(in the rows, 128 means zero)
Known rows, with every way that one mark hangs from another
{Q_324 {Q_507 Q_331}}: [ 92 148 127  70 171 129 153 158 143 127 100 113 142 115 143  89  88  94
 168 122 150 149 125 100 118 139  99 144 106  84 138 124 138 125 214 210
 130 114 118 153  87 167  88 100 154  93 125 143 108 148  93 180 104 133
 152  79 210 147 171  98 113 119 118 147  91 129 102 133 102 102 115  86
 110 163]
{Q_592 {Q_324 Q_507} {Q_331 Q_673}}: [140 125  85 117 123 105 123 132 121  90 140 116 129 141 106 121  98  77
 165  81  95 127  82 135 117 121 152 131 133 113 128 152 144 120 168 184
  97  99 122 121 110 154  92 157 136 126  81 153 114 125  91 132 137  97
 153  80  95 105 146  88 193  79 121  86 162 127 121 134 150 111 122  60
 113 128]
{Q_331 Q_507 Q_592 Q_673 {Q_844 {Q_324 Q_193 Q_322}}}: [160  84 130 208 149 115 100  68 115 155 135 106 124 116 103 149 131 206
  59 158 104 116 125 167 137 143 136 152 120 187 102  96  81 115  79  45
  94 201  94 178 151 104 112 140  95 121 184  78 110 127 128  90 154 140
 122 193  78 122 150 122 138 155 153 125 128 125 194 154 148 156 117 179
 150  85]
{Q_592 {Q_324 Q_322} {Q_331 Q_193 Q_507 Q_673 Q_844}}: [143  84 118 167  76 129 120 100  96 109 179 123 125 202 117 147 144 104
  98  62 136 154  90 169 111 127 165 141 123 156 152 140 112 139  98 121
 118 141 148 125 142 118 172 216  85 147 100 117 122 156 156 147 154 116
 129 199  33 127 116 137 199  97 108 150  98 124 196 173 155 122  94 120
 138 132]
{Q_331 Q_193 Q_507 {Q_592 {Q_324 Q_322}} Q_673 Q_844}: [136 106 103 204 104 117 120  95  94  77 196 113 144 178 132 152 149 156
  73 138 139 161 104 137 124 161 151 104 137 222 140 141 106  94  84  55
 111 122 160 113 133  88 161 199  87 117 180 105 107 179 160 135 126 136
 126 179  29 117 125 151 145 128 134 146  66 150 183 172 148 130 129 167
 163 131]
{Q_673 {Q_331 Q_193 Q_507 Q_592 {Q_844 {Q_324 Q_322}}}}: [159 123 153 158  61 137 101  88 111 125 164 120 106 143 129 118 123 172
 103 122 117 140 133  77 158 129 119 121 128 186  74 118 107 128  78 115
 113 143 110 163 101 133 164 177  76 118 121  84 139 138 156 146 161 170
 141 165  66 152 118 172 102 136  87 141 102 140 173 148 126 117 130 159
 142 104]
{Q_507 Q_331}: [ 77 156 113  84 179 150 150 158 161 123  89 148 133 100 130 101 107 115
 154 136 159 127 105 111 112 148 143 130 125  96  98 150 169 152 238 176
 130  92 119 114  74 175 129 113 155  79 139 141 101 152 115 196 105 145
 137 110 211 153 146 111 117 125 130 139  94 148  77 112  99 113 133  80
 124 168]
{Q_193 {Q_324 Q_322 Q_507} Q_331}: [121 152 164  89  85  81 166 161 154 109 126 137  89  98  94 146  98 121
 203  94  93 152 133 141 149 102  60 158 107  70 165 101 137 148 161 210
 160 117  84 177 163 171 112  76 164 125  59 164 103 159  86  75 132 131
 123  83 173  95 129 149  70 172 137 111 191 112 137  78  70 139 136  85
 153 145]
{Q_193 {Q_331 Q_592}}: [113 202 115  99 145 138 132 150 150 111 131 154 149 106 120 123 119 153
 168 133 109 105 123  99 117 143 142 113 174 108  96 137 178 106 186 163
 107  87 107 100 119 165 166 107 129  84 135 176  71 115  97 121 118 175
 125 100 157 116 118 142 122 161 140  90 143 157  93  88 127 172 147  85
 136 159]
{Q_844 Q_331}: [102 164 127 108 188 137 126 152 149 143  91 185 134 113 138  98 131 117
 170 135 140 124 107  92 133 137 140  85 137  97  76 118 176 130 184 185
 118  90 115 102  83 159 122 128 143 105 129 140  93 109 117 158 101 137
 112  87 178 138 137 109 116 113 103 106 124 169  85  94 143 116 139  72
 108 151]
{Q_324 Q_193 Q_322 {Q_844 {Q_331 Q_507 Q_592 Q_673}}}: [152  87 131 163 160 144 133 121 113 176  97 129 131 119 149 135 144 157
  98 153 127  95 159 167 116 116 117 147 101 112 173 120 118 106  58  82
 145 159 127 130 165  66 121 116 129 152 153  97 169  74 170  93 116  81
  99 131 110 143 117 150 127 112 144 133 138 121 157 139 161 173 107 173
 130  93]
{Q_324 Q_322 {Q_331 Q_592} Q_844}: [153 132 154 113 110 157 108 149 154 136  90 154 103 100 173 125 127 145
 118 139 109  99 169 128 133 124 103 150 129 108 138 184 103 118  89 125
 156 102 123 107 140 105 161  96 123 140 162 109 164 105 116  87 117  83
 129  88 140 117 127 127  96 118 136 113 133 134  68 102 130 144 162 123
 103 140]
{Q_844 {Q_331 Q_507}}: [114 140 138  88 188 134 120 118 125 143  97 155 146 126 126 108 106  81
 176 125 139 121 116  82 124 132 131  92 102  97  91  86 143 122 190 187
 128 123 126 122 101 141 120 120 118 111 101 140  94 103 132 168  98 136
 112 114 177 128 129 117  98  76 102 136  96 143 131 114 151 123  99  95
 144 139]
{Q_331 Q_193 Q_673 Q_844}: [ 89 132 128 123 123 134 123 119 127 118 163 116 183 156 103  98 146 136
  90 128 145 142  83 120 145 161 187 123 170 175 103 137 165 111 176 111
  91 113 143  87  87 143 158 172 118  89 184 109  93 167 152 138 129 172
  83 178 130 116 146 117 194 145  90 151  78 157 157 148 125 124 113 132
 134 164]
{Q_673 {Q_324 Q_322}}: [126 151 153 147 177 102 148 124 145  85  78 149  90  97 139 170 133 118
 155 144  88 148 119 140 125 110 106 127 127  95 134 136 127 140 151 169
 139  89 124 130 123 145  96 133 168 145 122 173 115 154 107 111 160 132
 126  96 138 114 115 122  55 147 145 126 152 157 112 112 102 118 188  96
 101 141]
{Q_331 Q_673}: [ 89 152 130 119 187 129 142 123 146 102 118 140 165 111 108 111 110 124
 122 150 115 119  79 114 111 154 191 117 156 142  72 144 176 113 202 159
 108  99 117  90 101 151 128 136 152  91 163 150  57 155 114 114 112 137
 102 118 153 109 139 100 148 113 127 118 125 153 113 131 118 141 142 102
 146 158]
{Q_331 {Q_193 Q_324} Q_507 Q_592}: [116 135 118 141 144 119  97 106  79 111 161 104 126 149 136 115 135 140
 154 148 149 143 113  83 119 143 137  83 119 141 118 140 144 138 197 121
 137  76 144  90 127 147 155 144  79 100 128 141  78 140 163 132 122 176
 122 174 142  87 107 172 110 144 108 141  82 157 144 106 106 138 106 159
 138 180]
{Q_507 {Q_324 Q_322 Q_844} {Q_331 Q_193 Q_592 Q_673}}: [103 125 121 143 114 132 150 155 144 141 133 111 148  92 153  88 181 182
  64 178 197  96 165 115 125 134 132 141 129 149 152 202 107 131  98  57
 158 113 137 114 142 130 159 143 127 118 184 101 199 141 183 168  89  82
 159 105 160 196 145 163 131 122 157 145 128 109  99 172 148 133 107 210
 135 128]
{Q_193 {Q_331 Q_507 Q_673}}: [ 94 179 124  86 151 132 141 112 132 134 141 129 181 132  81 143  89  85
 152 129 115 123 106 132 115 136 179 130 145 111 107  81 155 120 174 164
 130 131 121 128 123 142 137  95 151 113 104 184  59 146  90 109 104 150
 121 124 150 100 125 126 147 107 153 122 135 125 145 124 137 153 103 101
 190 147]
{Q_507 {Q_331 Q_193 {Q_592 {Q_324 Q_322}} Q_673}}: [ 80 127  62 178 112 122 151 154 132 107 157 137 124 135 143 141 171 183
 105 162 170 148 113 146 116 159 174 107 126 192 129 202 141 116 122  75
 155  88 140  51  96 112 158 147 154 115 183 116 127 152 161 169  89 128
 132 122 116 169 132 158 159 134 157 143  96 158  87 160 114 102 161 153
 101 144]
{Q_507 {Q_324 Q_193 Q_322 Q_331 Q_844}}: [154  72 181  98 144 156 133 149 139 163  37 134  64  76 176 126 119  95
 113 130 122 105 195 157 132  57  99 179 110  60 168 130  83 158  76 146
 171 177 121 176 150 146 121 102 139 152 119 110 204  97 101 126 137  49
 152 131 161 137 127  99 112 115 154 128 165 107  88 121 126 116 168 144
  98 115]
{Q_844 {Q_331 Q_507 Q_592 {Q_673 {Q_324 Q_193 Q_322}}}}: [135 107 115 210 182 104 120  80 121 167 108 125 109 125 137 167 166 145
 126 165 104 125 128 169 116 126 142 118 121 139 137 109 111 115  63  61
 132 157 133 120 158  74  76 116 138 170 151 139 141  87 175 111 148 123
 119 119  98 134  87 135 121 123 145 145 148 144 151 121 154 130 129 158
 111  65]
{Q_844 {Q_324 Q_193 {Q_331 Q_592} Q_507}}: [152  97 115 135 132 140  86 106 121 164  86 103  56  81 139 123 125 146
 153 122 111 117 132  98 139 106 122 118 108 139  83 103 102 111 100 144
 111 166  82 148 102 136  68  87 114 145 127  85 129  47  87 122 121 152
 141 112 138 119 150  90 140 107 112 106 157 128  89 111 119 106 150 125
  51 118]
{Q_193 {Q_324 Q_331 Q_844}}: [158 139 144  57 110 162 108 160 140 122 104 158 103 109 144 128  82  95
 156  99 125 106 160 106 130 104 110 103 123  77 119 151 148 184 180 164
 129 109 150 108 139 139 137  97 141 151  86 137 144 113 124  97 135 124
 122 128 190  94 133 106 106 133  94 126 153 110  61  74 102 112 145  97
 123 137]

Rows
[138 135 155 170 169  85 123  82 144 164 128 150 149  94 134 118 119 164
  82 178 149 102 134 105 131 144 137 123 107 151  95 147  93  92 101  83
 138 157 127 124 171 116 139 132 113 116 158 142 119 146 151 142  87  75
 134  69 125 153 112 149 103  84 152 128 137 119 137 106 200 127  89 180
 172  93]	{Q_844 {Q_331 {Q_507 {Q_324 Q_322}} Q_592 Q_673}}
[111 183 139 105 113 110 155 164 165 110 124 185  96 100 112 150  99 131
 177  89 100 133 139 137 147 114 112 147 139  92 136 118 166 153 190 193
 169 111  99 150 165 181 162  93 165 120  73 179  83 147  90  65 144 146
 112 109 174 100 120 149  64 183 141 108 198 131 103  71  79 150 161  80
 157 142]	{Q_193 {Q_324 Q_322} Q_331}
[115 143  94 176  95 125 148 149 140 119 131 101 145 132 139 129 192 163
  98 158 163 128 152 142 110 146 130 119 130 151 172 191 132 141 102  52
 137  71 149  78 130  75 121 138 163 168 177 123 199 122 195 137 139 128
 146 107 118 178 138 159 107 146 138 152 118 137 105 165 109 128 143 169
 100 123]	{Q_507 {Q_331 Q_193 Q_592 {Q_673 {Q_324 Q_322 Q_844}}}}
[ 78 134 139 102 165 143 114 130 106 157 114 122 135 144 133 102 151  89
 170 118 156 153 114  71 133 127 171  73 108  96  97  86 145 147 160 175
 138 110 138  95  77 141 124 155 114 103 125 111 105  96 161 190  91 165
 118 150 162 132 128 142 126  88  91 158  74 170 129 145 145 113 104 111
 114 165]	{Q_844 {Q_331 Q_193 Q_507}}
[100 117 149 127 103  79 146 150 128 155 142 113 110 124 112 110 170 144
 151 136 146 165 108 106 154 116 125 108  81 125 125 122 147 134 116 145
 156 116 120 107 126 130  90 130 173 140 115 110 140 142 164  99  90 113
 113  98 145 128 148 145 129 127  93 135 158 121 139 114 104  91  96 132
 115 127]	{Q_844 {Q_331 {Q_193 {Q_324 Q_322 Q_507}} Q_673}}
[128  88  93 197 140 135 120 121 158 171 126 127 112  95 107 122 163 226
  66 161 141 104 126 175 145 156 137 161 127 191 106 132 112 133 109  40
  96 206  85 147 126 119 108 125 128 114 196  73 134 124 135 118 152 163
 128 175 125 174 158 111 155 162 158 137 139 108 132 154 133 135 156 161
 122  83]	{Q_507 {Q_331 Q_592 Q_673 {Q_844 {Q_324 Q_193 Q_322}}}}
[130 132  85 104  97 143 174 180 127 108 122 137 128 124 107 165 131  99
 152  84  93  77 139 191 106 104 144 134 174 108 171 102 146 152 131 115
 118 146 148 120 145 116  98 106 162 155  88 159 154  78 101 102 157 110
 116 138 112 110 108  88 173 153 166  95 199 119 120 148 125 155 188  97
 105 114]	{Q_592 {Q_324 {Q_193 {Q_331 Q_673}} Q_844}}
[173 116 130 137  56 141 139 150  99  78 148 135 101 161 176 143 136 105
 138 102 119 130 165 116 116 101  85 105 125 128 166 168 116 127  78 130
 146  84 155 124 130 108 163 176 100 159  92 133 167 115 168 146 159  94
 151 134  60 134  87 180  85  94 106 127 106 146 137 176 127 125 155 149
 110 126]	{Q_673 {Q_331 Q_193 Q_507 {Q_592 {Q_324 Q_322 Q_844}}}}
[161 121 124 198 141 113 142 130 134 112 100 107 105  96 139 173 167 163
 109 164  92  94 149 197 105 111 104 149 158 131 177 157 131 137  68  57
 125 128 134 119 162  74  85 107 147 183 170 140 182  91 159  51 176  94
 114 117 103 127  97 121  96 166 170 109 175 129 121 136 124 157 179 165
 102  93]	{Q_331 Q_592 {Q_673 {Q_324 Q_193 Q_322 Q_844}}}
[116  98 137 166  93 117 105  91 130 157 150 115 146 120 150  88 153 185
  31 178 161 130 133 108 154 151 166 138 144 191 103 179 100 100  54  46
 128 142 142 105 139 124 193 160  95  96 200  81 147 171 159 144 106 114
 142 137 100 147 138 133 187 126 114 140 105 134 116 131 155 115  95 186
 130 115]	{Q_507 {Q_324 Q_322 {Q_331 Q_193 Q_592 Q_673 Q_844}}}
[177 115 144 133 124 129  77  89 115 153 150 167 113 140 146 139  74 146
 118 133 133 140 164 119 143 129  79 136 105 147 133 131 108 131 121  99
 139 163 138 147 175 114 177 114  90 121 125 105 116 163 128 111 122 138
 137 163 121  94 128 149  78 148 120 146  82 112 131  54 129 124 105 141
 159 112]	{Q_193 {Q_324 Q_322 {Q_331 Q_507 Q_592 Q_844}}}
[145 114 163  68 154 172  84  87 111 159 111 134 153 158 141 113  63  70
 135 108 132 151 120 103 146 137 121 129 130 120 106  94 129 127 157 170
 108 166 144 156 108 134 151 121  97 115 122 111 101 143 106 176 110 155
 139 161 145 106 133 101 143 107  92 162  61 123 138 102 136 105  98  95
 160 140]	{Q_324 {Q_331 Q_507 Q_844}}
[147  71 115 111  48 123 142 163 110 103 139  93  97 154 136 144 161  91
 123  54 116 132 118 167 123  84 120 152 110 113 205 165 119 142  83 152
 145 108 151 114 142 102 106 171 137 165  88 107 196 103 143 100 140  56
 147 104  44 121 141 116 175  86 122 104 164 102 160 189 122 137 125 107
  74 130]	{Q_592 {Q_324 Q_322 Q_507 Q_844} {Q_331 Q_193 Q_673}}
[148 115 139  88  60 125 120 154 109 128 186  75 133 151 105 103 143  95
 149  77 130 127 116 133 116  96 122 137 116  90 170 164 162 164 165 167
 112 100 130 104 137 149 129 148 117 145  79 113 159  93 155  82 144 111
 125 124 105  88 133 119 195 105  66  97 159  97 158 134 107 148  83 120
 105 157]	{Q_592 {Q_331 {Q_193 {Q_324 Q_507 Q_844}} Q_673}}
[159 167 150  94 115 129 123 111 127 117 148 132 198 111 100 115 104 135
 105 156 124  81 152 115 105 130 132 143 158 119 132 105 101 114 127  92
 117 141 138 141 176 124 159 100 112 131 109 175 131 130 113 120 121  88
 137  86 123 128 110 130 126 106 176  96 158  97 138 125 170 179  95 162
 203 110]	{Q_193 {Q_331 {Q_507 {Q_324 Q_844}} Q_592 Q_673}}
[108 123 148 114 108 148 176 171 163 148 106 135 119  91 115 155 138 123
 140 111  74  94 148 205 130  92 139 189 143  83 179 115 127 136  94 141
 148 154  96 152 157 122 121  92 184 138 124 146 161 105  86  46 146  95
 105 133 136 121 126 109 130 169 182 102 203 126 143 142 102 187 159 130
 132 115]	{Q_324 {Q_193 {Q_331 Q_673}} Q_322 Q_844}
[150 137 118 138 139 153  55  59  82 140 153  98 148 179 150 124 119 104
 120 138 136 158 144  94 130 144 127  85 149 164 107 110 113 129 103  96
  91 120 165 113 104  98 129 144  64 151 156 109 126 118 170 186 138 197
 140 160 111 120 117 137 135 139  75 161  44 150 134 116 131  99 107 126
  94 132]	{Q_673 {Q_324 {Q_331 Q_193 Q_507 Q_592 Q_844}}}
[150 147 160 104 104 117 134 123 131 114 153 164 132 143  97 157  78 112
 162  91 105 153 141 156 135 129  74 154 125 100 157  69 133 144 172 159
 136 163 103 208 172 160 157 103 123 118  62 148  84 184 100  97 149 160
 122 177 139  97 119 146  74 187 144 139 138 105 166  82 105 158 102 103
 198 126]	{Q_193 {Q_324 Q_322} {Q_331 Q_507 Q_844}}
[128 110 164 120 112 116 156 150 152 160  76 105  48  77 109 164 152 134
 185  93  76 143 129 155 153  78 105 166  95  87 137  54 117 144  86 193
 156 176  50 208 136 155  67  80 149 138  60 134 125  92  54  69 142 137
 136 113 142 133 150 100  88 149 160 102 222 115 146 133  80 139 173 104
 101 104]	{Q_844 {Q_324 {Q_193 Q_331} Q_322 Q_507}}
[ 99 115 117 160 111 116 128 123 135 142 156 111 167 121 135  84 152 201
  40 182 191 122 125 121 128 173 148 140 139 194 125 175 103 117 107  34
 135 149 138 116 124 139 174 165 109  86 202  92 144 187 169 186 118 133
 152 141 134 184 152 151 162 149 145 156  90 124 125 162 140 117 107 198
 143 133]	{Q_507 {Q_324 Q_322} {Q_331 Q_193 Q_592 Q_673 Q_844}}
[161 130 101 137  85 134 103 109  81  84 180 130 146 197 149 105 101 102
 133 112 135 150 118  94 117 144 124  84 154 186  98 132 143 117 124 117
  83 115 163 122  97 123 171 184  62 115 112 129 105 129 157 201 168 179
 143 165  64 127  92 163 143 128  55 158  66 157 143 147 140 105 137 126
 120 130]	{Q_673 {Q_331 Q_193 Q_507 {Q_592 Q_324} Q_844}}
[119 194 114  98 132  97 164 135 143 106 130 105 166 125  79 146 109  87
 184 129  81 145 103 117 121 126 120 137 149 117 120  75 152 120 154 179
 101 106 102 137 123 134  51  85 178 148  91 191 110 120  85 105 145 174
 137  48 150 126 116 102 118 135 128 113 185 116 131 112 101 124 133  74
 137 116]	{Q_193 {Q_331 {Q_673 {Q_324 Q_507}}}}
[155 101 129 104 103 120 177 198 145  87  82 127  83 110 152 136 106  88
 165  87 144 142 176 150 118 102  41 145  85  67 210 128 102 144 125 186
 166 118 149 193 142 113  68 116 154 154  73 128 199 132 102 162 130  73
 163  64 143 159 154 109  74 117 166 140 124  84 102 160 104 110 150 107
 102 132]	{Q_592 {Q_324 Q_322 {Q_507 Q_331} Q_844}}
[139  70  98 133 144 145 108  90  96 143 137 126 146 172 142 137  86  66
 125 100 126 131 115 171 119 132 160 131 138 162 136  79 108 124  92 106
 108 199 160 140 121  75  99 131 112 153 115 106 114 117 120 163 125 137
 115 209  95 103 115  79 206 107 122 151  92 103 135 134 153  85 125 122
 136 105]	{Q_592 {Q_324 Q_193 {Q_331 Q_507 Q_673 Q_844}}}
[105 141 134 114 196 131 129 106 133 158 130 145 176 137 110 107 114 101
 138 145 136 126 111  92 116 142 182 101 117 124  78 100 150 115 165 155
 123 127 130  91 104 124 109 123 140 119 129 137  85 133 150 151  96 137
 100 106 162 127 120 121 140  78 118 141 102 135 132 124 165 114  90 108
 171 131]	{Q_844 {Q_331 Q_507 Q_673}}
